Each row was made from one walk, in order. Every step used is in the known rows, and no mark comes twice. Write each row's walk.
Known rows
duvemud, fibubi, muki: [ 0.145 -2.255 -1.311 -1.421  2.352 -1.534 -2.828 -0.566  1.378  2.703
 -2.116  0.241 -2.468  1.937  4.133  0.362  1.324 -1.738  1.502  2.284
 -2.836 -2.006  1.453 -0.893 -2.448 -1.007]
duvemud, pidi, vosis, potopog, muki: [-0.027 -1.804 -1.193  0.098 -1.442  3.943 -0.178 -1.383  0.625  0.205
  1.504 -0.064  2.178 -1.537 -0.461 -3.341  3.264 -1.984 -0.377 -0.130
  2.720 -1.341  0.952 -1.083  2.841 -0.707]
pidi, duvemud, fibubi, vosis, potopog, muki, gaku: [-0.608 -0.034  0.121 -4.316 -0.260  3.030  3.145 -1.242  3.415 -6.528
 -3.389  0.172 -2.268 -0.797 -3.773  1.272  0.404  1.774 -1.709  2.713
  2.661  0.317 -0.671  1.992  1.205 -2.468]
fibubi, duvemud, potopog, muki, pidi: [-0.204 -1.850 -1.335 -3.649  1.469  0.715  3.906  3.267  5.194  3.743
 -2.120  2.572  0.069 -0.828 -2.079  2.336 -0.985 -3.330 -0.107 -0.318
 -0.180  0.503  0.745  0.858 -1.285  2.265]
vosis, potopog, muki, pidi, duvemud: [-0.702  1.867  0.334  1.016 -3.237  0.066  2.199  0.807  0.927  0.863
  0.981  1.531  0.747 -0.459 -2.905  0.801 -0.553 -0.303 -1.693 -1.266
  3.414  0.310 -1.091 -0.511  0.237 -0.474]
muki, fibubi, vosis: [ 0.265  0.624  1.501 -0.455 -0.040 -2.073  0.097  0.585 -3.184 -1.579
 -0.103 -0.851 -0.987  1.353  3.110  0.722 -1.191  0.538  0.261  1.496
 -3.224  0.226  3.274  0.426 -1.607 -0.321]
potopog, muki, gaku: [ 1.283  0.994 -0.468  0.846  1.039 -2.028  0.993  0.113 -0.613  0.640
 -3.508 -1.643 -2.538  1.607  0.211  3.641 -1.139  1.107  0.185 -4.118
 -2.384  2.504  2.638 -2.720 -1.271  0.327]
pidi, duvemud, potopog, muki, fibubi, vosis, teli: [-1.530 -0.768  2.614 -3.458 -1.458  3.224  5.507 -1.636  2.908 -4.769
  1.898  2.341  0.816 -2.392 -0.305 -0.333  1.161  0.504  0.128  4.198
  0.608  2.179 -0.871  3.082  3.751  1.468]
gaku, muki, fibubi: [ 1.555  3.681  1.309  1.987  2.400 -6.955 -4.209 -0.822 -6.057  1.127
 -2.166 -2.393 -0.904  0.839  4.935 -0.594 -2.739 -1.776  1.345 -2.689
 -4.333  1.273  4.975 -0.236 -3.188  2.395]
pidi, duvemud, potopog: [ 0.542  1.509 -0.713  1.556  0.396 -1.648 -0.821 -1.624  1.773 -1.065
 -0.203 -0.936 -2.027 -1.896  2.129  1.673  4.208 -0.899  3.908  2.032
 -3.924 -2.090 -0.105 -0.717 -2.358 -2.816]
pidi, muki, gaku: [ 1.802  2.216  1.703  1.894  2.076 -5.673 -1.741 -1.609  0.174  0.008
 -1.530 -1.511 -3.155  1.853  0.717  3.775  2.134  1.631  0.472 -2.646
 -2.782  2.234  4.481 -1.253 -4.053 -1.117]
pidi, duvemud, fibubi, vosis, potopog, muki: [-1.543 -1.659  0.513 -2.854 -1.546  4.575  2.559 -1.612  2.529 -4.611
 -0.659  1.477 -0.832 -1.594 -2.083 -0.909  2.021  0.002 -0.877  4.535
  2.651 -1.235 -1.391  0.817  1.821 -2.158]
vosis, potopog: [ 1.659  0.166 -1.162  4.823 -0.376 -1.284 -2.497  0.487 -3.233  1.297
  0.341 -1.421  0.041  1.870  1.762 -0.586  0.229  0.690  0.880 -1.677
 -2.283 -1.828  1.857 -3.195 -0.793 -0.946]
fibubi, muki, potopog: [-0.369  0.181 -0.506  0.458  3.800 -3.584  0.162  0.379 -0.470  4.558
 -1.026  1.624 -1.532  1.859  1.684  2.802  0.211  0.505  2.295 -0.320
 -0.338 -0.477  0.680 -0.438 -2.802  1.464]
fibubi, muki, pidi, vosis, potopog: [-1.457 -1.678 -0.896  1.555  0.670 -0.470 -1.047  0.807 -1.961  3.929
  2.203  0.554  1.549  2.209  1.135 -0.324 -0.704  2.108 -1.028 -0.440
  3.560 -3.100  0.307  1.683 -0.399  0.220]
pidi, vosis, potopog: [ 0.129 -0.501 -0.971  4.673 -0.459  1.311 -2.965 -1.376 -4.466 -0.289
  1.846 -1.965  1.250  0.503  1.874 -1.821  1.851  2.212  1.140 -0.554
  0.240 -3.537  1.026 -1.755  0.615 -1.089]
teli, vosis, potopog, muki, pidi, duvemud, fibubi: [-0.731  1.896 -1.042 -2.425 -3.976  1.318 -2.003 -0.665  3.057 -2.192
  1.646  0.255 -0.353 -1.650 -4.387 -0.480 -2.934 -1.903 -2.632  1.382
  3.038  0.609 -6.110  2.062  0.977 -2.777]
teli, vosis, potopog, muki: [ 1.186  0.006 -1.217  3.531 -2.026 -0.384 -2.363 -0.234 -1.105  0.647
  2.350 -1.319  0.326  1.093 -1.061  0.168 -2.800  0.790 -0.647 -3.036
  0.352  1.416 -3.312 -2.361  2.720 -0.026]
fibubi, muki, potopog, vosis: [-0.482 -0.931  0.439  0.700  3.649 -2.246  0.434  0.635 -0.825  2.689
 -0.627  1.467  0.672  0.295  0.936  1.546  0.225  2.712  2.900 -0.243
 -0.275  0.799 -3.397  0.862 -0.551  1.048]
potopog, muki, pidi, duvemud, fibubi, vosis, teli: [-3.529 -0.320  2.187 -4.138 -2.739  6.204  3.859  0.197  2.446 -3.446
  0.571  2.255 -1.178 -1.791 -1.954 -1.158  0.438 -1.087 -2.202  6.102
  1.622  0.962 -3.314  2.303 -0.370 -0.269]
fibubi, vosis, potopog, muki, gaku, digo: [ 0.408  0.455  0.094 -1.675  2.365 -1.397  2.591  0.917 -0.949 -2.386
 -4.819 -1.689 -1.617  1.078 -0.367  1.038 -4.602  4.047 -1.001 -4.038
  0.071 -0.306  1.957 -1.734  2.931  1.902]
teli, vosis, potopog: [ 1.988  1.328 -1.698  5.234 -1.495 -2.261 -5.607  0.175 -2.722 -0.090
  2.631 -3.012 -0.520  1.674  0.715 -0.354 -2.041  1.039  0.546 -1.699
 -2.336 -1.095 -2.947 -2.185  0.051 -1.640]
muki, pidi, duvemud, fibubi, vosis: [-2.442  1.651  0.814 -3.543 -1.014  1.470  0.296  0.581  1.085 -3.254
 -1.102  0.098 -3.344 -1.271 -0.102  0.782  1.179 -1.487 -0.519  6.309
 -1.245 -1.992 -1.071  2.426 -4.960 -3.842]
duvemud, fibubi, vosis, potopog: [-0.006 -2.199 -0.794 -0.790  0.474  2.609 -1.130  0.150 -1.640 -2.543
 -1.231 -0.504 -1.059  0.892  0.939 -1.828 -0.094  0.034 -0.695  3.969
 -2.118 -2.480  1.333  0.196 -1.011 -2.405]
potopog, vosis, teli: [ 0.462 -0.575  1.242  5.313 -1.268  1.737 -2.134  0.532 -3.481 -0.866
  1.837 -1.609  1.569  0.078  2.790 -2.465  1.522  2.506  2.302  0.096
 -3.960  0.387 -3.951 -2.488  0.813  0.605]
vosis, potopog, muki, gaku: [ 1.927  0.240 -1.149  1.582  0.541 -1.277  1.226  0.367 -0.740  0.178
 -2.625 -0.951 -0.526  2.060 -1.659  2.104 -2.323  2.140 -1.295 -4.857
 -0.020  1.884  2.237 -2.179  1.062  0.637]
vosis, potopog, muki: [ 0.908 -1.247 -0.684  3.132 -0.988  0.565  0.665  0.106 -1.440  1.975
 -0.006  0.383  1.020  1.356  0.052 -0.227 -0.693  0.452 -0.461 -3.030
  0.084  0.415  1.590 -3.324  1.839  0.886]

Write each row's walk
[-0.731  0.554 -0.907  2.950 -1.025  0.684 -1.877  0.634 -4.419  1.257
  2.010 -1.250  1.612  0.749  0.307 -1.369 -0.847  1.343 -1.134 -0.630
  0.893 -2.746  0.706  0.452 -1.277 -0.984]
muki, pidi, vosis, potopog
[-1.665 -2.692 -1.629 -2.455  0.991  1.580 -2.123 -0.204 -0.080  2.168
  0.432  0.883  1.046  1.292  0.755 -1.878 -0.752  0.127 -1.954  2.498
  2.959 -3.607  0.181  3.209 -0.570 -0.989]
duvemud, fibubi, muki, pidi, vosis, potopog
[ 0.660  2.285  1.570 -1.244  2.145 -3.198 -0.733 -1.484  2.824  1.859
  0.454  1.987 -1.098 -1.519 -1.121  0.481  4.556 -3.879  1.054  1.097
 -0.944  1.869  2.658  0.336 -4.187 -1.089]
duvemud, pidi, muki, potopog
[ 1.025 -0.317 -1.580 -1.187 -0.088  2.345  0.238 -1.023  1.357 -1.574
 -1.113 -1.491  0.877 -0.732 -2.215 -0.992  1.746 -0.189 -1.133 -2.187
  2.516  0.159  1.675  0.117  2.192 -1.028]
duvemud, pidi, vosis, potopog, muki, gaku
[ 1.368  0.231 -0.988  0.989  3.379 -5.095 -1.340  0.670  0.199  2.634
 -3.005 -1.416 -3.373  3.694  2.722  4.085 -0.121  2.235  1.248 -2.501
 -2.259 -0.151  2.477 -1.204 -2.992 -0.043]
fibubi, muki, gaku
[ 0.693  1.277  2.478 -1.065  1.824 -1.917 -0.533 -1.391  2.452 -0.141
  0.942  1.776  0.987 -3.065 -1.745 -0.697  4.810 -1.705  1.850  1.196
 -0.784  3.029 -1.297  1.500 -2.043 -1.445]
duvemud, pidi, muki, potopog, vosis
[ 0.184 -0.973  0.318  0.128 -1.857  1.338  0.588 -2.308 -2.855 -0.803
  1.837  0.292  3.730 -0.101 -0.040 -1.966 -1.413  1.716 -1.430 -2.057
  3.616  0.230  2.179  0.384  4.674  1.346]
pidi, vosis, potopog, muki, fibubi
[-1.007 -1.344  2.861 -1.030 -1.663  2.497  3.734  0.181 -1.759 -1.766
  1.531  1.361  1.048  0.922  1.225 -1.175 -1.913  1.007 -1.508  1.293
 -0.001  3.067  1.044  0.134  2.866  3.306]
potopog, muki, fibubi, vosis, teli
[ 2.375 -0.078 -1.459 -4.594 -2.841 -0.559 -1.496  1.594  6.712 -0.566
  1.822  0.962  2.694 -1.058 -4.111 -2.220 -1.865 -4.477 -1.827 -0.510
  3.875  1.042 -3.039  0.986  4.496  1.012]
teli, vosis, potopog, muki, fibubi, duvemud, pidi
[ 0.684 -1.565 -2.191 -0.552 -0.359  2.834 -2.468  0.850  3.305 -0.280
  1.096 -0.340  1.869 -1.559 -1.132 -3.646  5.342 -2.861  1.223  2.229
  2.930 -5.442 -0.332 -0.611  0.874 -1.039]
fibubi, duvemud, pidi, vosis, potopog
[ 1.206  1.183 -0.306 -2.627  1.763 -1.870 -3.761 -0.124  0.221 -1.014
 -0.529 -0.889  3.010 -2.088  0.336 -5.132  1.321 -4.258  0.435  0.443
  3.152 -2.862  2.408  2.660  0.887  2.360]
gaku, muki, fibubi, duvemud, pidi, vosis, potopog
[-1.487  1.385 -0.157  2.334 -0.426 -0.016 -2.107  0.241 -4.443  1.811
  1.136 -1.873 -0.283  0.308  2.098  0.168  0.243  0.124  0.333 -0.042
 -1.381 -2.097  1.012 -0.097 -3.530 -0.925]
muki, pidi, vosis
[-1.690 -1.460 -0.778 -1.383  0.924  2.359  2.574 -0.439 -0.224  2.103
  0.229  0.509  0.683 -1.600  0.165  0.895 -0.475 -0.757 -0.009 -0.147
 -0.376  0.419  1.239  1.934 -0.501  0.354]
duvemud, potopog, muki, pidi, vosis
[-0.032  0.072 -0.226 -0.133  0.005  0.247  2.525 -1.880  3.513 -0.510
 -0.415  0.847 -1.338 -2.455  0.349  2.143  3.382 -1.111  2.650  0.706
 -1.426  0.170 -0.088 -0.872  0.458 -1.179]
pidi, duvemud, potopog, muki
[ 1.941  0.937 -0.492  0.579 -2.877 -2.101 -2.045 -0.701 -1.247 -0.537
  2.560 -0.706  2.048  1.022 -1.178 -0.465 -5.328  0.401 -1.841 -3.251
  1.104  2.982 -1.648 -0.076  4.200  0.920]
teli, vosis, potopog, muki, fibubi
[-2.109  0.560  1.394 -0.549 -2.595  2.250  4.549  1.520  0.795 -1.496
  1.129  1.957  0.051 -0.445 -3.323  1.300 -0.597  1.109 -2.154  1.468
  3.901  0.148 -1.161  1.403  0.197 -0.622]
fibubi, vosis, potopog, muki, pidi, duvemud
[ 0.150  1.312  0.503  2.245  1.951 -1.019 -0.390  0.402 -3.438 -0.009
 -0.739 -0.269  0.885 -1.142  0.095  0.583 -0.058  1.961  2.975 -0.619
 -2.724  1.025 -3.035 -0.407 -1.479 -0.276]
muki, potopog, vosis
[-0.699 -2.792  1.853 -3.191  0.055  3.206  4.998 -0.095  0.651 -2.073
  1.121  1.822  1.525 -0.356  1.036 -0.793 -1.774  0.357 -0.808  2.349
 -1.672  3.263  1.444  2.387  3.375  3.105]
duvemud, potopog, muki, fibubi, vosis, teli
[-0.490 -2.583  0.425  1.544 -0.348  2.516  3.050  0.805 -1.533 -0.327
  0.108  0.589  0.168  1.252 -0.462  0.242 -0.601  1.797 -0.964 -0.267
  0.814  0.291  1.364 -1.376  1.805  0.619]
fibubi, vosis, potopog, muki
[ 1.522 -0.006 -1.535 -1.130  0.332 -0.307 -2.172  2.384  4.612  1.840
 -1.329 -0.337 -1.144 -0.608  0.634 -0.686  4.733 -5.529  2.197  1.784
 -1.958 -2.970  0.714 -2.549 -2.804 -0.853]
fibubi, duvemud, pidi
[ 1.455  0.853  1.493  0.757  0.152 -2.898 -2.797 -1.414  2.865  1.679
  1.127  0.144 -1.592 -0.406  1.771 -0.258  5.927 -4.058  1.037  0.871
 -2.704  0.801  3.660 -1.737 -3.616 -2.292]
duvemud, pidi, muki
[ 0.975 -0.571  0.330 -2.905 -0.625 -1.432  1.864  1.237  2.870  1.368
 -1.536  1.853  1.131  0.176 -0.636  0.951 -1.052 -2.181 -0.062 -1.301
  1.438  0.920  1.800 -1.232  1.701  3.240]
potopog, muki, fibubi, duvemud
[-1.010  2.808  2.118  1.799  1.533 -0.453 -0.957  0.218 -1.806 -1.889
  0.507 -0.946  0.832 -3.516  1.420 -2.385  0.264 -0.001  2.557  1.342
 -3.031  1.573 -4.586  3.607 -1.601  1.492]
gaku, muki, pidi, duvemud, potopog, vosis, teli
[-1.953 -0.447  1.224 -2.452  1.119  2.276  0.020 -1.790  3.197 -2.486
  0.548  2.837  0.972 -2.460 -0.769 -1.738  2.904  1.686  2.336  5.431
  2.385 -0.442 -8.126  2.959  1.312  0.087]
pidi, duvemud, fibubi, muki, potopog, vosis, teli
[ 2.123  1.318 -1.638  2.016 -0.615 -2.161 -1.999  0.071 -0.310 -1.316
 -0.382 -2.680 -1.019  1.807 -2.684  2.305 -4.337  2.559 -1.468 -4.849
  0.127  2.697 -2.407 -1.172  1.974 -0.451]
teli, vosis, potopog, muki, gaku
[-2.299 -2.120  0.117 -0.453 -0.288  5.072  2.773 -0.346 -0.636  1.204
  2.352  1.009  1.982 -1.480  0.137 -1.443 -0.330 -0.076 -0.685  0.797
  0.176  1.043 -0.836  2.006  1.383  2.312]
duvemud, potopog, muki, pidi, vosis, teli
[-0.451  0.683  0.094  0.829 -0.804 -0.848  1.654  1.997 -1.402  4.053
 -0.723  0.506 -0.593  1.067  0.224  1.974 -2.300 -1.610 -1.154 -2.438
 -1.377  1.973  1.555 -1.610 -2.413  0.908]
potopog, muki, pidi
[-2.026 -0.858 -0.228  0.779  1.281 -1.338 -1.229  0.511 -1.827  4.286
  1.162 -0.032 -0.554  1.779  2.950  1.266  0.571  0.925  0.314  0.372
  1.040 -2.425  0.575  1.241 -2.732  0.193]
fibubi, muki, pidi, vosis
[-1.342 -1.435  0.629 -0.132 -0.923  2.378  4.114  2.770 -1.476  1.250
  0.350  1.416  0.556  1.504 -1.938  0.550 -3.296  0.928 -3.136 -0.436
  1.583  1.156  1.209  0.662 -0.160  0.938]
fibubi, vosis, potopog, muki, pidi
[ 2.104  2.857 -1.712  0.388  0.729 -4.570 -3.055 -0.061 -0.334 -1.566
 -2.585 -3.689 -1.457  0.899 -0.996  1.039 -6.770  2.991 -0.582 -6.921
 -0.467  0.630 -2.667 -2.685  3.939  1.289]
teli, vosis, potopog, muki, gaku, digo
